Each row was made from one walk, in order. Every step used is in the known rows, and no mark comes twice. Write each row's walk.
Known rows:
sutoz -> fipanut -> labolug: [ -2   5  -4  28  -7 -12  -8   0  -1   8  -2  12 -13 -19  -5   4  -4  -4
   0  -3  -2   2 -11   2  -6   4  -8  -1   4 -14   8   6   8   1  -1  -3
   0  19   7 -13   8]
noguk -> sutoz: [ 15   1   3  13 -23 -32  -3   2   2   3  -9   4  -5 -12 -20  -1 -11   9
   0  -5   0   0  16   6  12  -6  -4 -12   7  -1  -6 -12 -20  -4   1  -7
  -4  16  -9  -6   6]
bona -> sutoz -> zage -> labolug: [ 20   3  -5  11 -10  32   1   4  -4   0  -3  -5   4  -9   3   7  -2  14
  -1  -1  -6  -3  -2   9  11   6  -7   1   9   6   5  27   0   7   1  18
  -8   6   4  -5   7]
noguk -> mefug: [ 17  -6  -6  16 -25 -12  -7  -3   0  10  -4  16   7  -8 -13  -3 -12   6
   2  -6   2   4   7   3   8 -12  -3 -31   5  11   6  -5  -8  -1  -1 -16
  -6   7  -3 -12  -2]
bona -> sutoz -> zage: [ 9 -1  2  7 -6 20  1 -3 -3  3 -1 -5  1 -8 -4  1  0 10  0  4 -4 -1  2 11
 11 14 -2  1  6 16  4 17  1  8 -4 11 -8 18 -2  1  5]
bona -> sutoz -> fipanut: [ 11   4   1  19   4  22  -2   7  -1   9  -4 -13 -21 -10 -10  -5  -2   0
   0   3   2   1  -5   7   2  11  -6   8   9   7  10  24   0   5   7 -12
  -3  33   2  -1   6]
fufib -> bona -> sutoz: [ 16   4  -2  19  19   7   0   9  -3  11  -9  -7  -9   6  -8  -5   2  11
  -2   4   4  -2  14  17  -7  13   6   3  17  -4   6  24  -7   1   1 -15
  -5  24  -3   8   6]
fipanut -> dedol -> zage -> mefug -> noguk -> sutoz: [ 12  -4   9  -1 -18  -5  -5  -6   2   8 -16  11  19 -11 -20   3  -8   6
  -7 -16  17  -1   2   2   7 -17   5  -6   4 -25 -14  -2  -7  -1 -13 -18
  -7  -1  -7 -22  -2]
fufib -> bona -> sutoz -> fipanut -> labolug: [  3   7  -5  26  24  13  -5   9  -6  12  -3  -5 -22  -2   0  -4   6   2
  -3   6   2   0   2   9 -27  22   2   5  19 -11  13  33  -4  -2   0  -7
  -2  35   4  -4  16]
zage -> mefug -> noguk -> sutoz: [ 40  -1   9  -3 -32 -26   4  -3   6   2 -19   3 -11  -4 -34   0 -20   7
  -7 -14  10  -1  12  -3   9 -13  -6  -6  11  -6  -4   9 -33  -7   6 -15
  -5   8  -3 -22   7]
noguk -> mefug -> zage -> dedol -> fipanut -> labolug: [ 13  -5  -4  19 -39 -10 -11  -6  -1  13  -5  18  20 -13  14   5  -1   1
  -1 -17  -3  -2  -8  -3 -15 -31  -2 -16   0  12   5   5  19  -5   5  -2
  -1 -13  -1 -15   4]
sedog -> zage -> dedol -> fipanut -> sutoz -> bona: [  4  -2   3  17  27 -10 -17 -16   4   5  -9   5   0  -1  -3   9  11   4
  -2 -13  -2  -2  -4  12  -6  -2   6  15  -3 -18   0 -12  20   5  10 -38
  -3  -6   4  23   6]
fipanut -> sutoz: [  2  -2   0  21  19 -20  -7  -3   0  10  -8   6  14  -8 -18   2  -8   8
   1  -4   3  -1   9   8   9  -1  -3   4  17 -27   4 -18 -14   3 -10  -6
  -2  10  -2   9   7]
pabidug -> zage -> mefug -> noguk -> sutoz: [ 30   4   6  -6 -28 -11   6  -7   5  -5 -14   5   0  -4  -6 -10 -31   7
 -14 -16   6  -1  19  -4  16  -6 -14 -15   7  -2  -5   5 -26  -5   8  -3
  -4   4  -5 -23  13]
pabidug -> zage -> sedog: [ 23   2   1  13 -22  -4   2   1   3   0  -9  15  20  -7  17  -3 -24   4
  -2 -16  -5  -2  16   9  20  -4 -12  -5  -7  -5   2  14  -7  11   7  -1
  -5   1  -4  -7   0]
bona -> sutoz -> fipanut -> dedol -> zage -> sedog: [  2   2   6  17   5  40  -5   9  -1  14  -6  -8   9 -15   1   2   3  -2
   1  -9   7   0  -8  11  -2   6   1  14  -1 -14   4  33   2  14  -5 -14
  -8  24  -2 -12  -3]
mefug -> noguk -> sutoz: [ 27   1   4   5 -27 -36   3  -2   6   4 -13   2 -19  -7 -41  -1 -13   9
  -4  -7   8  -1  13   3  14  -8  -5 -10  13  -4  -9  -1 -22 -10  -1 -15
  -1  23  -7 -15  11]
dedol -> zage: [  6  -3   3  14  -8  -6   0  -1   0   3 -10  13  11  -6   6   0  -7   9
  -3  -8   6  -1   5  14  18  -7   5 -11   0   4  -8  -7  37   9 -13 -11
  -5   0  -5  -3 -10]
bona -> sutoz: [ 17   1   2  18  -6  14  -4   5  -2  12  -4  -9  -7  -4 -15  -3  -2   7
  -1   0   0  -2   7  13   9   5  -1   4   8   3   2   7   1  11   3  -9
  -4  18  -2   6  -1]
dedol -> fipanut: [  8   2   0  29 -21 -10   0 -10   0  11  -9  10   0 -14 -13  16  -1   4
   0  -9  -8  -2   0  15   9 -12  -3   0   3  -7  -5  -9  40   5  -1 -13
   1   9  -1  17   4]
fufib -> bona: [ 16   1  -5  17   8 -23   1   6  -1   8 -13  11  -6   3  -4  -2  -3   9
   0   0   5  -1  11  17   0   4   7  -5  11  -8   3  12  -4  -3  -2 -17
  -4  11  -2   5   4]
pabidug -> zage: [  8   4  -3  12 -12  -1  -1  -3   1   0  -6  12  10  -8  14  -8 -21   7
  -7  -7  -2  -2  13   9  24   0 -10 -15   0   2   0  -8   8   8   4   0
  -3   0  -3  -2   0]
sutoz -> zage: [  8  -1  -1   6 -15  -6   1  -8  -2  -3  -7  15   8 -13  -2   5  -7  10
   2   1  -1   0   0   9  18   3  -3  -9   1  10   1   4   3   1  -8  12
  -8   4   1  -3   2]
labolug -> zage -> dedol -> fipanut -> sutoz -> bona: [-15   0  -2  12   0 -10  -9  -3   1   3  -4  14  13 -12 -25   4   3   6
  -1 -13   1  -6  -9   9   0  -4   6  18   6  -6   6  -6  20   0   3 -30
  -1 -16   7  23  -1]
fipanut -> dedol -> zage -> fufib -> bona -> sutoz: [  3  -3  -2  10  30  32  -6   5   5   9 -12   3  23   0  12  -1   5   7
  -9  -9  10  -3   3  16  -6   1  13   4   0 -22  -2  20  -1   5  -8 -20
  -9   3  -4   3   2]
sedog -> zage -> dedol -> fipanut -> sutoz: [ 11  -2   3  22   8 -11 -13 -21   4   7  -9   7  13  -1   0  11   6   0
  -2 -20  -2  -2  -5  14   2 -10   4  12  -2 -14  -4 -14  21  10  11 -18
   0  -7   2  21   3]
noguk -> mefug -> zage -> sutoz -> fipanut: [ 19  -4  -8  -3 -13  10   9  10   1   0  -4   4  -1  -3  18 -14 -16   2
  -3  -8   9   2  -1  -3   4 -19 -13 -19  11  16   2  25 -40  -9   9 -10
  -7  10   1 -28  11]
sedog -> zage -> mefug: [ 31  -6   4   3  -6 -11  -5 -11   2  -1 -13  14   9   6  13  -4  -8   0
  -2 -15   6   1   3  12  15  -9  -1  -1  -9 -10 -11  -1 -11  10  17 -13
  -8  -3   5  -2  -8]
fufib -> bona -> sutoz -> fipanut -> dedol -> zage: [ -9   3  -1  17  34  31  -4   8  -5  12  -8  -5  -2  -2   6  -6  10   3
  -3   2  12   0  -2  14 -14  18  11   3  12 -16   5  31   9   3 -10 -24
  -7  28  -3  -2   5]
zage -> fufib: [ 26  -3  -5  12  -6 -10   0   3  14  -3 -14  10   6  -7  -3   2 -15   5
  -5 -12  -1  -2   5  10  13 -11  -5   1  -3   1   2  10 -16   1  10  -8
  -5  -6   2   0   4]
pabidug -> zage -> fufib -> bona -> sutoz: [ 22   4  -7   8  25  26   5   6   8  -7 -10  -3   6   6  25 -13 -18   8
 -16  -7  -2  -3  20  13   2  12  -6  -3   5   4   8  31 -21   1  12  -4
  -5   5  -4   5  17]

Which walk is each row?
[ 20  -4   7  16 -17  -9   3   5   2   4 -13  16  21  -5  11   5  -9   6
   1 -16   2  -2   8  14  16  -8   2  -3  -6  -2  -7  13  19  13  -8 -13
  -7   0  -5 -11 -10] : dedol -> zage -> sedog
[ -9   3  -3  18  -6  24  -5   5  -5   8   8  -1  -8 -13 -10  -8   1  -4
   0  -2   1  -1 -12   7  -5  14  -5  12   9  -3   8  17  -1   5   7   2
  -1  25  10  -9   3] : bona -> sutoz -> fipanut -> labolug -> zage
[  2  -5   4   7 -13   8  -7  -5  -1  10 -14  18  35 -12   0   5  -5   4
  -3 -15  12  -1  -7   9   9 -15   7  -3  -7 -27  -7  -5  14  10 -13 -15
  -9 -14  -1  -9 -14] : fipanut -> dedol -> zage -> mefug
[ 14   6   2  12 -23 -29  -3  -3   5   6  -7   1 -32 -17 -34   0  -9   0
  -5  -5   6   2   0  -5  -4  -1 -10  -8  16 -13  -1  11 -18 -14  -1  -7
   2  33  -1 -27  21] : mefug -> noguk -> sutoz -> fipanut -> labolug
[ -1  -3   0  20  16   1   1 -18   6  -1  -9   7  22 -15  -2  21  -3   7
  -5  -9  -9  -4   3   8   3  -4  -7   8  10 -17   2  -1   7  -2  -9   7
  -2   6  -1  18  25] : dedol -> fipanut -> sutoz -> zage -> fufib
[ 18  -7  -9 -10  -4   5   2  12   0  -1  -5   7  -1   2  10 -13 -14  11
  -3  -4   7   0   7  -1   2 -19  -6 -16  10  10   1  15 -36 -12   7 -29
 -10   1  -1 -18   9] : noguk -> mefug -> zage -> sutoz -> bona
[ 23  -2   6   7 -17  22   2   3  -2   3  -4  -4   8  -7  -2   6  -4   9
   5  -3  -6  -2   4  11   8  12  -4   9   0   9   6  31 -14  13  -1  10
 -10  18  -3  -6   4] : bona -> sutoz -> zage -> sedog
[ -2   3   0  18   5  31 -10   6  -1  16  -3 -10  -8 -17 -17  -2   2  -2
   2  -1   5   1 -13   8  -1   8  -3  10   4 -13   9  19  -7   8   1 -14
  -6  29   3  -1   3] : bona -> sutoz -> fipanut -> dedol
[ 29   1  -1  -7  -2 -19  10  -4  11 -10 -18   3 -13  -1 -21   0 -12  12
 -10  -4   5  -1  14   1   0   2  -2 -10  14   5  -4  31 -43 -21  -1  -3
  -6  18  -5 -17  28] : mefug -> noguk -> sutoz -> zage -> fufib -> bona
[  1  -1  -9 -10  -3  10   7  12   0  -6   2  11  -3   1 -18 -11 -12  10
  -3  -6   6  -4   1  14  18   4  -3  11   8   0  -4   3 -26  -4   9 -25
  -8  -7   9   2  -2] : labolug -> zage -> sutoz -> bona
[ -8   1  -6  21 -29   6   5  -9  -2   8   7  17  12  -9 -10  14  -1   2
  -4 -16  -8  -6  -4  16   4  -6  -8  10   8 -19  -7 -13  19   1   3   4
   2  -4   7   9   7] : dedol -> fipanut -> labolug -> zage -> sutoz
[ -1   1  -3  18 -25  -9  -2   5  -1   4   1  23   4 -19  -2   0  -8  -9
   5 -13   0  -1 -16   5  -1   4  -8   9   0 -14   6  18  -7   2   6   3
  -1  12  10 -17   0] : sutoz -> fipanut -> labolug -> zage -> sedog
[ 20  -3  -8   1  17  -2   6  -3   8 -12 -14  13   7  -2  13   3  -8  11
  -6  -2  -1  -2   6  11   2   7   1  -6   2   8   4  35 -21  -8  -3   5
 -10   0   2  -1  16] : sutoz -> zage -> fufib -> bona
[  2   5   0  29   0  19  -9   5  -3  14   3  -9 -20 -14  -8   1   1  -2
   0   1  -2   0  -7   4 -13  14  -7   9  10  -7  13  19   4   7   1   0
  -1  31   5  -9  10] : bona -> sutoz -> fipanut -> labolug
[ -8  -3   1  13  -6   4 -11  -3  -1  12  -9  16  30 -15  -1   5   1   5
   0 -11   9  -1  -5  13  14 -10   8  -5  -4 -23 -10 -13  23   9 -18 -14
  -7  -2  -4  -2 -13] : fipanut -> dedol -> zage
[  7   2  -1   7   6  16  13   6   2  -1  -5   1  -5  -3  11   1 -12   6
  -7  -9   9  -1   0   9  12   0  -6  -2  10   4  -5  15   2   4  -6 -16
  -5   8  -1 -11   4] : dedol -> zage -> sutoz -> fipanut
[  2   0 -10  13   5  13  -4   6   3   1   1  12  13   2   2  -7  -1   2
  -7  -7   0  -5   2  14 -16   9   3  11   7 -11   5  18 -18  -3   9   2
  -2   1   9  -2   7] : fipanut -> labolug -> zage -> fufib -> bona -> sutoz
[ 11  -6  -8   1 -12  -2   3   4  10  -8  -7  22  18  -6  -6  -8 -16   2
  -4 -16   3  -4   0  12  22  -8  -2   4  -5   7  -2   3 -18  -2  16  -6
  -5 -10   8   3  -6] : labolug -> zage -> fufib
[  4  -7  -2  10   2  -9 -13  -1   1   8  -9   8  15  -9   5  -1   1   7
  -1 -10   2  -1  -3  -4 -16 -23   2  -8  10   4  11   6   4  -9   1 -32
  -4  -8  -2  -2  12] : noguk -> mefug -> zage -> dedol -> fipanut -> sutoz -> bona
[ 11   4   5  17 -17  28  -1 -10  -1   7  -4  -8   2 -12  -7  16   6   8
  -2  -5  -9  -4  -8  11  -2   4   0  11   1  21   7  19  28  10   0   6
  -4   2  -2  10   4] : bona -> sutoz -> zage -> dedol -> fipanut
[-13   0  -1  16   2  12  -9   0  -1   9  -8  11   9 -22   1   1   0  -2
   0  -7  12   3 -15   7   8  -2   2  -2  -2 -14  -2   7  20   4 -12 -21
  -5  11   0 -10  -4] : sutoz -> fipanut -> dedol -> zage
[  2  -3   5  24   3  -9   2 -17  -1   6  -8   8  26 -15  -6  25   1   5
   4 -13 -10  -3   4  10   3  -2  -9  12  10 -23   2   5  15   5 -13   8
  -3  12  -3  15  17] : dedol -> fipanut -> sutoz -> zage -> sedog
[ 32  -3  -5   6  35  14  -4  -1   9  -4 -12  -2  -4  18  24  -9   2   2
  -8  -8   3  -1  12  19  -2   8   4   6  -2  -4  -5  26 -27   3  21 -16
  -8  14   2  10  10] : sedog -> zage -> fufib -> bona -> sutoz
[ 19  -4   8  -2 -27 -17   2  -7   0  -8 -11   9  10 -14  -8   3 -15  11
  -2  -4   1   0   9  -1   9  -4  -6 -13   4   8  -4   7 -32  -5  -1  13
 -11   5  -6 -18  11] : noguk -> sutoz -> zage -> mefug
[  1   2   0  22 -31  -3  -7 -20   0   5  -4  15  12 -21  -1  24   5   6
  -1  -9 -13  -3 -14   6  -8  -4  -1   5  -4   6   6   4  38   3  -7  13
  -1 -17   3   2   7] : sutoz -> zage -> dedol -> fipanut -> labolug
[ 17  -3  -4  11  24  -4   6   5   9  -5 -17  13  10   4  20  -2  -6   9
 -12 -10   6  -3  12  15   1  -2   8  -9   2   0  -5  21   9  -2  -6 -18
  -7  -4  -5   0   5] : dedol -> zage -> fufib -> bona
[ 14   1   9   4 -19 -11   2   2   6   6 -14   2  -5 -16 -25   4  -7  -1
  -2 -16  13   1  -1  -1   5  -7  -3  -4   4 -18  -9  24 -15  -5  -8 -20
  -4  27  -7 -30  10] : mefug -> noguk -> sutoz -> fipanut -> dedol -> zage -> sedog
[ -3  -1  -7  24 -23  -4  -2 -10   5   4   0  23  19 -14  -4  13   0  -3
  -5 -19 -11  -5  -7  14  -2 -10  -5   9  -2 -14  -4  -7  27   0   7   4
   2  -7   8  10   7] : dedol -> fipanut -> labolug -> zage -> fufib
[-12   2  -8  17 -11   7  -1  -6  -3   4   7  15  -1  -8 -15  11   2   5
  -5 -10  -8  -6  -6  14  -7   0  -6  14   8 -22  -4  -8  19  -3   3 -13
   0  -3  10  11  11] : dedol -> fipanut -> labolug -> zage -> sutoz -> bona
[  5  -5   4  15 -16   2  -7   1   0  12 -11  18  35 -14  -1   9  -3   4
   4 -18   7  -2  -2  14  12 -12   7   2 -10 -29  -9   2  12  14 -14 -14
  -9  -4  -5  -9 -13] : fipanut -> dedol -> zage -> sedog
[ 25  -2   1  10 -10 -17 -13  -9   7   3 -12  12   2   3   5  -1   0   2
   0 -16   3  -1  -4  14  12  -7   4   1 -15   6  -5  -6   3  11  18 -16
  -5 -14   3   4 -11] : sedog -> zage -> dedol
[  6   0  -7  12  15  -3  -3  -3  -2  -3  -6  11  26 -13   0  13  -8  14
   0  -5  -2  -2  -2   5  13   0  -9  -1  19 -23   6   5 -15  -1 -11  21
  -6  -5   4  -1  15] : fipanut -> sutoz -> zage -> labolug
